What can hang from each mark
metos: betu figo
redu: bemi betu kogirub pifit
muli: betu
bemi: pifit
pifit: bemi
betu: metos muli
kogirub: redu
tobol: redu

Known rows, with every way that one mark hangs from another
muli[betu]: [  4.8  -0.6  -0.9  -7.7   0.9  -1.6   9.8 -10.5   2.3  -7.0   5.8  -2.2
   8.9  11.3  -6.5  20.8   2.8  10.8   3.4]
betu[metos muli]: [-12.0  -8.2   2.2  25.2   1.0   0.1  -7.5   8.5  11.0   1.4   2.8  -3.7
  12.0   5.1   6.4   1.4  -4.2   9.7 -18.8]
kogirub[redu[bemi betu]]: [  4.8  -7.1  -0.5   8.5   1.6  -8.1  25.7   2.7  14.3   0.7   5.6   6.0
 -18.3  -4.7  -6.3 -10.2   0.8 -23.1   4.5]
kogirub[redu[bemi betu pifit]]: [  6.1   1.8  -1.7   7.2   1.7  -2.3  26.5   1.9  17.7   3.4   4.4   4.2
 -22.5  -5.1  -2.3 -37.0  -3.6 -27.3   8.1]
tobol[redu[betu[muli] kogirub pifit]]: [  0.0  11.6  -1.5  11.1  -4.9  -1.1  32.5   0.4  27.2  12.0 -12.4  -4.8
   1.9 -21.9  -0.7 -50.6  -3.2  -9.5 -17.6]
tobol[redu[betu[metos] kogirub]]: [ -0.3  -4.0   1.1  12.0  -3.7  -1.2  18.5   8.8  19.4   4.9 -15.7   0.0
  -4.3 -29.6  -6.5 -38.5   3.8  -8.8 -14.9]
metos[figo]: [-2.6 -6.6 -3.8  0.5  0.6 -2.3  5.9  3.7  4.6  4.7 -7.2 -3.0 -3.1 -4.5
  5.9 15.8  5.0 19.9  1.2]
tobol[redu[bemi betu]]: [  4.8  -2.1  -6.5  13.9  -5.8  -9.9  31.4  10.4  14.2   8.2  -3.7  -0.8
  -3.6  -8.0   3.4 -27.0  -1.7 -16.1  -8.8]
tobol[redu[kogirub pifit]]: [  6.4  12.2  -4.5  -0.5  -9.0   3.9   4.3  -7.7  13.0  13.5 -19.0  -5.0
  -8.5 -15.2 -10.4 -33.2  -0.2  -9.2  -9.1]
redu[bemi[pifit]]: [  0.9   0.4  -5.8  13.5  -4.4  -0.9  18.6   2.7  11.8   8.7  -2.2  -5.1
  -1.0  25.3 -27.4 -10.6   4.5 -25.0   1.1]
redu[betu[muli] kogirub pifit[bemi]]: [  0.7  18.1   1.2   2.3  -4.2   7.6  55.5  -0.1  31.1  11.3 -12.6  -9.8
  10.5  -8.7 -10.5 -36.7 -12.4 -19.9  -3.3]
kogirub[redu[bemi betu[muli] pifit]]: [ -0.2   0.8  -1.4  19.8   1.3  -4.6  30.5   1.7  26.4   6.3   7.8   1.5
 -12.1   1.5   1.2 -26.7  -7.2 -21.2  -4.8]
muli[betu[metos]]: [-1.2 -8.7  0.5  5.5  2.6  0.9 -0.5 -2.2  3.9 -8.7  3.8 -3.4  9.8 10.0
 -4.1 13.3  2.1 14.2 -3.3]
tobol[redu]: [ 0.1 -0.3 -4.1  5.9 -4.2 -5.6 -2.1 -2.8 -1.3  5.1 -5.3 -2.0 -1.7 -8.7
  4.9 -3.8  5.1  5.2 -8.5]
betu[metos[figo] muli]: [-15.3 -15.3  -1.2  25.3   1.5  -2.0  -0.4  13.0  16.2   6.6  -4.5  -6.2
   8.6   1.9  13.0  16.4   0.4  29.2 -18.8]
metos[betu figo]: [ -5.8  -9.3  -5.4   3.0   5.1  -0.7  20.4   1.2   1.5   6.1  -6.1  -0.5
  10.8  -0.2   5.8 -16.3   8.0  22.2  -3.8]
tobol[redu[bemi[pifit] kogirub]]: [  6.2   3.3  -8.5  14.7 -13.4  -2.6  21.2  -4.1  21.0  18.6 -20.1  -8.3
  -4.4  11.2 -39.1 -17.0   8.0 -31.3 -11.7]
redu[betu[metos] kogirub pifit[bemi]]: [  1.0  11.3   1.7   1.6  -3.2  12.2  41.8   8.2  24.9   7.4 -17.6  -6.9
  -0.9 -17.3 -14.1 -51.7  -9.0 -23.2   2.1]
kogirub[redu[bemi[pifit]]]: [  1.0  -5.1  -3.9  13.3  -1.5  -3.9   7.4  -8.8   9.9   5.0   2.0   0.0
 -17.0  19.7 -29.4   3.1  11.0 -28.7   6.8]
metos[betu]: [ -3.4  -2.2  -1.7   1.7   4.9   1.4  13.1  -3.1  -2.9   1.4   0.6   2.6
  13.6   2.3  -0.5 -31.0   2.0   2.4  -3.6]
kogirub[redu[betu pifit]]: [  1.7   3.9   2.6  -2.6   6.8  -0.3  17.7  -5.0   9.0  -3.3   6.2   7.9
 -22.1 -20.5   5.3 -35.8   3.7 -13.5  12.8]
muli[betu[metos[figo]]]: [ -3.9 -15.6  -2.8   6.1   2.3  -0.8   7.1   2.3  10.3  -3.4  -2.7  -5.7
   6.7   4.3   1.0  26.9   6.6  33.9  -1.9]

Rows
[ 10.9   9.2  -8.9   9.6 -13.7   1.6  12.5  -0.5  21.2  19.8 -21.2  -7.4
  -9.0  -1.8 -18.1 -32.8  -7.9 -23.8 -13.7] -> tobol[redu[bemi kogirub pifit]]
[ -3.8   1.7   2.7   6.5   3.8   5.6  26.5  -0.4  14.0  -0.8   0.0  -0.3
 -16.0 -17.8   3.2 -32.2  -1.3 -14.9  12.2] -> kogirub[redu[betu[metos] pifit[bemi]]]
[  6.3   6.8  -3.9   7.5  -1.2   1.1  36.8  12.0  19.6   6.7   0.2  -1.0
  -6.1   0.1  -0.8 -49.5 -11.1 -23.7   2.1] -> redu[bemi betu pifit]
[-12.3  -9.9  -4.5  14.8   4.6  -3.1  22.1   1.1  10.7   8.6  -2.4  -3.3
  22.3   5.6  10.2  -8.5   4.0  28.1 -15.2] -> metos[betu[muli] figo]
[  6.7  18.9   0.3 -11.0  -4.2   9.5  51.9  -0.6  22.2   8.5 -16.4  -6.7
  -1.5 -15.6 -15.9 -45.5  -9.0 -27.3   9.1] -> redu[betu kogirub pifit[bemi]]
[ -4.6  -5.7  -1.3  24.2   2.0  -9.0  36.8  -1.1  25.9   4.9   8.9   0.5
  -7.7  12.6 -20.2 -13.1   9.1 -28.1  -1.8] -> kogirub[redu[bemi[pifit] betu[muli]]]
[ -1.0  -7.9  -0.1  21.3   1.7 -10.2  29.1   2.8  22.4   2.6   9.1   3.3
  -7.7   1.6  -1.6  -3.3  -2.4 -17.2  -7.7] -> kogirub[redu[bemi betu[muli]]]
[ -5.7  -5.7   4.5  10.9   6.7  -7.6  19.0  -3.2  14.0  -4.0  11.6   5.7
  -7.0 -12.2   6.2  -2.0   4.5  -2.9  -2.4] -> kogirub[redu[betu[muli]]]
[  1.0  -0.2 -10.0  18.0  -9.0  -6.3  15.5  -0.6  10.8  13.5  -7.9  -6.9
  -3.5  16.5 -19.9 -13.5   9.4 -19.1  -6.7] -> tobol[redu[bemi[pifit]]]
[  7.2  17.9  -3.8  -5.7  -9.0   4.1  46.9  -3.4  21.3  13.8 -21.2  -7.9
  -3.5 -25.5  -7.9 -48.1  -4.3 -22.3   0.9] -> tobol[redu[betu kogirub pifit[bemi]]]
[  1.9   0.8  -7.8  17.4  -5.2  -8.9  41.9   6.3  17.4   9.8  -4.1  -3.2
  -4.0   1.8 -16.0 -39.5   9.8 -26.8  -2.8] -> tobol[redu[bemi[pifit] betu]]
[ -0.2  -3.1  -1.0  19.7  -4.0   3.2  39.8  14.4  32.3   9.4 -13.3  -3.5
  -3.1   4.7 -39.9 -46.3   2.5 -38.1  -5.8] -> redu[bemi[pifit] betu[metos] kogirub]
[ -0.4   3.3  -1.4  20.1  -4.7  -2.1  52.5   7.0  36.9  12.7  -7.9  -6.3
   8.3  12.8 -37.3 -33.6   0.0 -36.0 -11.2] -> redu[bemi[pifit] betu[muli] kogirub]
[ 10.0   0.8  -7.3  11.5 -13.8  -4.4  11.0   0.1  17.2  16.7 -19.3  -5.9
  -4.0  -1.0 -20.6  -7.3  -3.1 -20.6 -17.5] -> tobol[redu[bemi kogirub]]
[ -6.0   4.5   4.4  17.2   0.8   7.3  26.6  11.9  31.7   5.6  -8.7  -3.0
   4.0 -13.7  -5.2 -54.7  -8.9 -10.4 -15.8] -> redu[betu[metos muli] kogirub pifit]
[  2.0  14.7  -1.1  -6.2   0.3   6.4  45.5   2.9  12.1   3.7  -3.4  -5.5
   0.0 -10.9   2.9 -38.2  -7.8 -16.1  13.5] -> redu[betu pifit[bemi]]
[ 11.1  10.8  -2.4   3.1  -5.9   4.2  42.6   9.8  29.6  11.2 -12.7  -2.1
  -7.0  -5.5 -20.1 -54.8 -11.7 -34.5  -2.6] -> redu[bemi betu kogirub pifit]
[  6.3  13.1   2.1  -6.9  -0.3   7.0  33.6   2.7  21.1   4.5 -11.6   0.2
  -7.2 -19.0 -12.8 -54.6  -4.7 -21.4   3.9] -> redu[betu kogirub pifit]
[  2.0   9.2   0.7  -5.7   2.8   2.5  35.8  -8.4  11.1   0.8   0.9   0.2
 -16.6 -15.8   0.9 -25.8  -1.1 -19.0  18.8] -> kogirub[redu[betu pifit[bemi]]]
[ -4.2   8.1  -3.1  14.7  -0.5  -4.5  28.4   3.0  17.3   7.1   0.4  -3.0
   3.4 -14.6  17.7 -46.7  -3.2   0.5 -13.3] -> tobol[redu[betu[muli] pifit]]
[  4.2  -5.6   1.0  17.0  -4.4   1.9  32.4  18.1  29.2   7.6 -12.6  -0.6
  -2.4  -6.4 -20.8 -35.1  -9.0 -27.6 -12.6] -> redu[bemi betu[metos] kogirub]
[ 10.1   1.8  -0.8   4.4  -5.1  -1.2  42.5  10.8  25.6   9.1 -11.6  -0.9
  -2.1  -4.4 -22.5 -28.8  -7.7 -30.8  -5.6] -> redu[bemi betu kogirub]
[  0.1  11.5   3.0   5.0  -0.6   4.5  35.3   3.6  29.1   7.5  -7.5  -2.4
   3.8 -12.7  -8.1 -46.6  -8.0 -13.6  -9.1] -> redu[betu[muli] kogirub pifit]
[ -2.7  -7.6  -6.1  20.0   0.0   1.2  33.0  25.2  27.5  10.1  -8.7  -4.2
  -7.7  -6.7   7.7 -42.0  -6.9  -1.4  -4.2] -> redu[bemi betu[metos[figo]] pifit]
[ -4.5 -12.5  -0.1  23.3   3.3  -3.7  26.1   6.4  19.7   1.2   3.5   3.1
 -18.0   4.3 -22.5 -27.3  11.1 -30.9   4.9] -> kogirub[redu[bemi[pifit] betu[metos]]]
[  6.1  17.4  -2.2  -9.0  -8.0  11.7  24.9  -7.3  14.7  12.0 -19.3  -9.6
  -0.4  -2.2 -20.7 -19.7  -9.6 -20.5   5.2] -> redu[kogirub pifit[bemi]]
[  6.3   4.6  -2.1   6.8  -5.2   0.5  50.4   5.8  29.4  10.1 -11.9  -2.4
  -2.0   7.1 -40.9 -38.8   3.5 -42.1   0.8] -> redu[bemi[pifit] betu kogirub]
[ -3.8  -3.6   4.4   9.1   7.7   3.5   7.7   3.3  12.1  -4.7   4.6   6.9
 -21.9 -20.8   6.2 -42.8   2.4  -9.2   6.7] -> kogirub[redu[betu[metos] pifit]]
[  6.3   7.3  -7.9  12.8  -5.3  -4.3  33.1   8.9  18.3  10.5  -4.9  -3.0
  -8.8  -8.1   6.8 -52.6  -6.2 -19.4  -6.0] -> tobol[redu[bemi betu pifit]]
